Each row was made from one path, in order. Every step used is in the known rows, and no mark comes twice. Write each row's path.
Known rows:
f > a > j: [-2.611 -0.429  0.027 -1.975 -0.977 -1.164  1.126 -2.343 -0.461 -0.035
  1.620  1.428  3.315 -3.593  4.528  1.916 -5.730  0.642 -1.946 -0.936
 -1.350  0.799 -1.557  2.553 -0.872 -1.658  0.601  2.291 -0.760 -1.682
  2.209]
a > j: [-2.686 -0.909 -0.508 -1.349 -1.592 -1.228  1.384 -2.324  0.313 -0.101
  1.805  1.686  4.162 -3.405  4.523  1.269 -4.358  0.239 -1.709  0.213
 -1.018  2.481 -0.730  3.169 -0.812 -1.133  0.888  2.074  0.889 -1.761
  1.080]
u > j > a: [-4.793  0.229 -0.409 -1.102 -1.084 -0.220  1.324 -0.751 -0.637  0.439
  3.821  1.333  0.545 -3.077  5.786 -3.226 -4.243  0.737 -2.154 -0.828
 -1.564  0.508 -1.313  5.503 -1.119 -1.004 -0.417 -1.167  1.452 -1.720
  1.734]
p > f > a: [-2.085 -0.610 -2.335 -1.398 -1.145 -1.139  1.366 -6.548  0.782  0.399
  1.744  1.792  0.513 -3.826  5.045  3.400 -4.267 -0.226 -2.074 -1.036
 -1.777  1.269 -0.835  1.295 -0.600 -0.742  0.377 -5.202  0.171 -1.363
  2.095]
u > j > a > f > p: [-4.549  0.052 -0.257 -0.130 -1.234 -1.115  2.253 -2.249  0.478  1.356
  1.164  1.349 -1.879 -3.734  4.915 -2.900 -5.788 -0.332 -2.568 -1.081
 -2.506 -0.396 -1.880  2.782 -2.002 -0.658 -0.875  2.013  2.202 -2.433
  5.449]
u > j > l: [-4.369  0.535 -1.360 -0.616 -0.701  0.009  1.036 -1.146 -0.493 -0.405
  1.614  1.016  7.029 -3.418  5.208  1.096 -2.809  0.784 -2.199  1.830
  0.592  1.739 -0.148  4.919 -0.615 -0.759 -1.036 -0.828  1.444 -0.360
  1.859]
z > f: [-1.200 -0.889 -2.737 -0.712 -2.122 -2.349  1.232 -2.772  2.113  0.202
  1.598  1.348  0.896 -3.490  4.696  0.841 -1.833 -1.122 -1.462 -0.604
 -0.214  2.757  1.274  2.792 -1.095 -0.526  0.843 -4.299  1.076 -2.090
  1.148]
z > f > u: [-1.409 -0.539 -2.880 -0.689 -1.841 -1.943  1.681 -1.102  3.071 -0.032
  2.000  1.821  0.945 -3.187  4.633  1.118 -2.942 -1.212 -1.683 -0.796
 -0.255  1.760  0.781  2.639  1.183 -0.625  1.273 -3.803 -2.521 -1.260
  1.403]
l > f > a > j > u: [-2.676 -0.722  0.611 -4.512 -1.464  0.088  1.782 -0.813  1.233 -0.216
  2.357  2.257 -0.668 -2.426  4.413  1.729 -5.612  0.491 -2.441 -1.113
  0.447 -0.158  0.583  3.727  0.972 -1.338  1.485  1.590  0.082 -2.331
  2.717]
j > a > f: [-1.032 -0.778 -1.419 -0.305 -2.093 -1.123  1.526 -3.335  0.858  0.792
  3.880  1.524 -2.336 -3.691  3.194 -3.069 -5.287  0.001 -1.736 -0.441
 -2.248  1.242 -1.069  3.170 -1.632 -0.030  1.378 -1.171  0.247 -3.004
  1.549]
z > f > a > j: [-2.460 -0.739 -0.017 -2.164 -1.486 -1.983  2.007 -2.402  0.616 -0.080
  1.599  1.481  0.763 -3.933  4.746  1.687 -2.553 -0.924 -2.110 -1.403
 -0.233  1.315 -0.325  1.880 -1.350 -1.452  1.056  1.848 -0.582 -2.138
  2.569]
f > j: [ 0.594 -1.729 -1.445 -1.397 -1.467 -1.013  1.356 -3.105 -0.036 -0.126
  1.630  1.404  3.947 -3.317  5.555  1.370 -5.577  0.509 -1.408 -0.497
 -0.837  1.802 -0.365  2.085 -1.178 -1.501 -1.692 -1.413 -1.183 -0.714
  1.193]
f > u > j > l: [-4.435  1.002 -1.530 -0.416 -0.467  0.260  1.570  0.783  0.328 -0.611
  2.296  1.303  7.119 -3.136  5.142  1.224 -4.183  0.383 -2.412  1.578
  0.287  0.710 -0.894  4.601  1.476 -0.610 -0.668 -0.523 -1.964  0.388
  2.017]
z > f > u > j: [-4.569  0.081 -1.714 -0.795 -1.066 -1.532  2.302  0.724  2.426 -0.004
  2.278  1.829  1.191 -3.484  5.976  1.023 -2.300 -1.274 -2.438 -1.033
 -0.265  1.516  0.452  2.971  0.795 -0.827 -0.200 -1.187 -1.830 -0.735
  2.109]
u > j: [-4.616  0.152 -1.655 -0.681 -1.117 -1.120  1.202 -0.923  0.285  0.085
  2.015  1.451  3.696 -3.351  5.822  0.877 -3.935  0.482 -2.193 -0.121
 -1.537  2.081 -0.331  3.700 -0.924 -1.240 -0.841 -0.935  1.625 -0.889
  1.476]
a > f > z: [-1.384 -1.117 -4.244 -0.969 -1.051 -2.899  1.190 -4.414  1.099  0.084
  3.910  1.494  0.550 -5.114  1.494  1.615 -2.730 -1.478 -1.972 -0.619
 -1.713  2.402 -0.094  0.290 -0.089 -0.615  1.095 -1.833  1.585 -1.399
  0.921]
a > j > f: [-3.733 -1.193  0.517 -0.908 -1.862 -1.577  2.054 -3.510  0.860 -0.233
  4.645  2.017 -0.181 -3.484  4.427  1.027 -4.311 -0.849 -1.682 -0.341
 -0.364  2.571  0.561  2.722 -1.535 -0.558  1.443  1.287  1.673 -2.331
  1.591]
u > j > f > a: [-5.489  0.188 -0.365 -0.961 -0.736 -1.434  1.862 -1.922  0.007 -0.307
  4.566  1.389 -1.249 -3.566  5.879  1.632 -5.244 -0.205 -2.509 -1.616
 -1.055  0.638  0.060  2.574 -1.453 -0.952 -0.673 -1.343  1.055 -1.347
  2.871]
l > f > u > j > a: [-4.487  0.362 -0.704 -3.836 -1.124  0.131  1.737  0.878  1.643 -0.356
  5.203  2.187 -1.752 -2.108  5.804 -2.860 -5.997  0.551 -2.606 -1.406
 -0.701  0.051 -1.413  5.860  0.519 -0.550  0.174 -1.463 -1.311 -1.729
  2.006]
f > u: [-1.423 -0.139 -2.719 -0.565 -1.388 -1.031  0.753 -1.031  1.674  0.046
  2.167  1.711  3.412 -2.808  4.454  1.401 -6.087  0.224 -1.580 -0.241
 -1.517  1.330 -0.562  3.334  1.599 -0.952  0.787 -3.366 -2.644 -0.671
  0.875]

Write each row's path:
[-3.677 -1.009  0.409 -0.692 -1.581 -1.302  2.465 -1.550  1.651 -0.509
  5.035  2.449 -0.045 -3.395  4.332  1.286 -5.743 -0.898 -1.943 -0.513
 -0.530  1.619  0.116  2.620  0.484 -0.515  1.799  1.710 -1.857 -1.741
  1.660]  a > j > f > u
[ 0.696 -1.282 -0.915 -1.171 -1.043 -0.094  1.324 -3.139 -0.581 -0.536
  1.382  0.873  7.196 -3.523  5.109  1.337 -4.480  0.609 -1.188  1.282
  0.981  1.565 -0.319  3.209 -0.978 -1.081 -2.034 -1.359 -1.014 -0.274
  1.556]  f > j > l
[-4.543  0.617 -1.397 -0.565 -0.828 -0.625  2.278  0.638  1.817 -0.565
  1.905  1.247  4.460 -3.374  5.273  0.896 -0.957 -1.251 -2.387  0.747
  1.712  1.054  0.572  3.999  1.188 -0.472 -0.260 -1.307 -1.837 -0.287
  2.471]  z > f > u > j > l
[-2.758 -0.740  0.756 -1.771 -1.590 -0.695  2.562 -0.791  1.130  0.084
  1.619  1.873 -0.981 -3.151  4.588  1.406 -2.293 -1.065 -2.162 -1.360
  0.615 -0.112  1.621  2.435  1.252 -1.394  1.617  1.696 -0.679 -2.219
  3.060]  z > f > a > j > u
[-3.989 -1.534 -1.479 -1.927 -0.841 -2.442  2.247 -4.235  0.208 -0.679
  6.644  1.909 -0.528 -4.946  2.679  1.579 -2.290 -1.876 -1.960 -1.202
  0.059  2.156  1.037  1.796 -0.054 -0.901  1.748  0.887  2.886 -1.784
  1.300]  a > j > f > z
[-0.361 -2.266 -0.056 -1.927 -1.139  0.085  2.136 -6.308 -0.036  0.389
  3.886  1.769 -1.797 -3.710  5.858 -1.283 -4.289 -0.331 -1.620 -1.319
 -1.011  0.884 -1.149  2.218 -1.429 -0.746 -0.887 -3.000 -0.698 -1.831
  1.852]  p > f > j > a
[ 0.417 -2.012 -0.320 -1.996 -1.851 -0.972  2.202 -2.759  0.524  0.445
  3.488  1.164 -2.210 -3.305  5.495 -2.991 -2.957 -0.806 -1.317 -2.040
  0.236  0.840  0.064  3.324 -1.910 -1.236 -0.750 -2.093 -1.448 -2.350
  2.121]  z > f > j > a
[-1.250 -0.343 -1.455 -0.358 -1.724 -0.715  1.646 -1.477  1.881  0.712
  4.315  1.843 -2.278 -3.262  3.005 -2.895 -6.475 -0.232 -1.662 -0.632
 -2.295  0.308 -1.744  2.800  0.598  0.008  1.837 -0.925 -3.435 -2.308
  1.725]  j > a > f > u
[-1.211 -0.705 -2.757 -0.277 -2.037 -2.560  1.421 -3.450  2.043  1.013
 -1.722  1.358  1.062 -3.495  5.232  1.257 -3.016 -1.563 -1.598 -0.778
 -0.424  1.307  0.696  2.182 -1.045 -1.015 -0.298 -3.964  2.289 -2.133
  4.443]  z > f > p
[-0.993 -0.426 -2.423 -1.412 -1.754 -2.181  1.342 -2.771  1.255  0.206
  1.311  1.217  0.082 -3.444  4.918  1.718 -2.982 -0.519 -1.689 -1.365
 -0.352  1.173  0.558  1.980 -1.086 -1.030  0.523 -4.029 -0.509 -1.928
  2.246]  z > f > a
[ 0.674 -2.219 -1.367 -0.860 -1.877 -1.770  2.239 -3.700  0.911  0.181
  2.058  1.598  1.406 -3.931  4.203  1.369 -5.882 -0.276 -1.719 -0.685
 -1.784  2.283 -0.526  0.045 -2.184 -0.695 -1.214  1.321 -1.803 -1.364
  1.702]  a > f > j
[ 0.569 -1.662 -0.160 -1.694 -1.492 -0.098  1.415 -2.698 -0.704  0.242
  3.768  1.118  0.528 -2.994  5.457 -2.810 -5.881  0.693 -1.213 -1.208
 -1.037  0.182 -1.123  3.923 -1.366 -1.444 -1.131 -1.520 -1.402 -1.528
  1.540]  f > j > a
[-3.860 -1.104  0.712 -1.920 -1.038  0.389  2.380 -4.120  0.870  0.294
  1.973  2.232 -0.662 -3.463  4.777  3.032 -3.852 -0.712 -2.421 -0.786
 -0.747 -0.075  0.319  1.622  1.550 -1.065  1.570  0.710  0.019 -1.592
  2.868]  p > f > a > j > u
[ 0.883 -1.615 -0.989 -0.652 -1.455 -0.780  1.950 -3.927  0.350 -0.289
  1.704  1.198  4.707 -3.961  3.630  1.420 -4.442 -0.096 -1.880  1.453
  0.076  1.986 -0.557  1.147 -1.807 -0.246 -1.345  1.248 -1.718 -1.023
  2.057]  a > f > j > l
[-2.127 -0.747 -1.800  0.183 -1.805 -2.033  1.422 -4.450  1.255  0.575
  1.314  1.578 -0.525 -3.395  5.026  1.317 -6.148 -1.007 -1.502 -0.564
 -1.031  1.259  0.707  2.396 -1.264 -0.677  0.046 -4.026  3.308 -2.049
  4.338]  j > f > p
[-2.368 -0.608 -0.355 -3.541 -1.643 -0.682  1.540 -3.573  0.831 -0.224
 -0.744  1.489  5.239 -3.195  4.462  1.657 -4.768  0.106 -2.393  1.338
  1.731  1.062 -0.800  4.310 -1.206 -0.584 -0.079  1.717  3.113 -1.957
  4.921]  a > j > l > f > p
[-0.822 -0.076 -2.496 -2.948 -1.439 -0.204  1.017 -1.514  2.255 -0.683
  2.790  1.974  4.631 -2.401  3.801  1.489 -5.084  0.395 -1.761  1.362
  1.340  1.523 -0.268  4.821  1.120  0.033  0.907 -4.138 -1.835 -0.839
  1.478]  j > l > f > u
[-1.445 -1.177 -4.747 -4.380 -1.192 -2.359  0.578 -3.878  1.465 -0.558
  4.392  1.698  0.737 -3.790  2.950  1.649 -2.833 -0.476 -1.951 -1.327
  0.049  2.214  0.569  2.900  0.186 -0.986  0.839 -5.048  2.948 -1.292
  0.649]  l > f > z
[ 0.344 -1.933 -0.749 -1.093 -1.470  0.330  1.770 -1.142  0.586  0.053
  1.776  1.917  2.036 -2.797  5.517  0.985 -5.481  0.222 -1.469 -0.451
 -0.157  0.470  1.459  2.943  1.325 -1.430 -1.005 -1.462 -0.957 -0.742
  1.535]  f > j > u
[-0.212 -2.063 -0.874 -1.298 -0.907  0.230  1.906 -6.846  0.299 -0.558
  1.720  1.594  4.954 -4.073  5.481  2.855 -3.029 -0.607 -1.820  1.318
  1.017  2.044 -0.194  1.556 -0.869 -0.616 -1.597 -2.921 -0.398 -0.499
  1.914]  p > f > j > l
[-4.285  0.687 -1.377  0.073 -0.766 -0.512  2.299 -0.229  1.284 -0.290
  2.402  1.572  4.607 -3.811  3.708  1.054 -4.106 -0.480 -2.606  1.538
 -0.424  1.246 -1.003  2.518  0.769 -0.097 -0.377  2.041 -2.406 -0.495
  2.501]  a > f > u > j > l
[-0.517 -2.367 -0.728 -1.227 -1.350  0.562  2.501 -4.847  1.442  0.343
  2.137  2.299 -0.338 -3.228  5.964  2.435 -4.024 -1.010 -1.847 -0.722
 -0.118  0.981  1.380  1.159  1.368 -0.929 -0.806 -3.194 -0.424 -0.775
  1.927]  p > f > j > u
[-2.583 -1.123 -3.543 -1.245 -0.939 -2.637  1.437 -4.529  0.945 -0.381
  6.487  1.610 -1.230 -4.523  2.859  1.363 -2.696 -1.776 -1.552 -1.160
 -0.246  2.094  1.699  2.038  0.085 -0.670  1.167 -5.053  3.049 -1.358
  0.957]  j > f > z
[-2.364 -0.461 -0.496 -3.656 -1.279  0.068  1.699 -1.106  1.599 -1.073
  2.716  2.187  5.222 -2.633  3.680  1.445 -4.615  0.431 -2.191  1.394
  1.620  1.601 -0.974  4.630  1.071 -0.320  1.239  1.825 -2.024 -1.471
  1.971]  a > j > l > f > u
[-5.636 -0.107 -0.745  0.094 -1.154 -1.711  2.070 -2.609  0.795  0.567
  1.637  1.765 -0.336 -3.507  6.185  1.184 -5.392 -1.215 -2.394 -0.779
 -1.086  0.854  0.506  2.686 -1.562 -0.846 -1.298 -1.343  4.108 -1.354
  5.078]  u > j > f > p
[-4.546  0.080 -0.324 -0.517 -1.287 -0.869  2.298 -1.557  0.391  0.763
  4.251  1.433 -2.051 -3.669  4.352 -3.233 -4.401 -0.091 -2.493 -0.789
 -2.364  1.158 -1.369  3.262 -1.988 -0.461  0.222  1.546  0.894 -2.407
  2.276]  u > j > a > f
[ 0.486 -2.156 -0.541 -1.230 -1.927 -0.624  2.547 -1.214  1.830  0.181
  1.564  1.634 -0.636 -3.060  5.701  0.795 -2.208 -1.349 -1.611 -1.262
  1.234  0.916  2.808  2.022  1.011 -1.279 -0.756 -2.127 -0.974 -1.315
  2.141]  z > f > j > u
[-6.019 -0.454 -2.399 -1.244 -0.215 -2.349  2.051 -2.840  0.249 -0.549
  6.720  1.554 -1.032 -4.814  4.198  1.281 -1.928 -1.845 -2.563 -1.440
 -0.311  1.797  1.373  2.201 -0.154 -1.000 -0.322 -2.380  3.781 -0.974
  1.605]  u > j > f > z
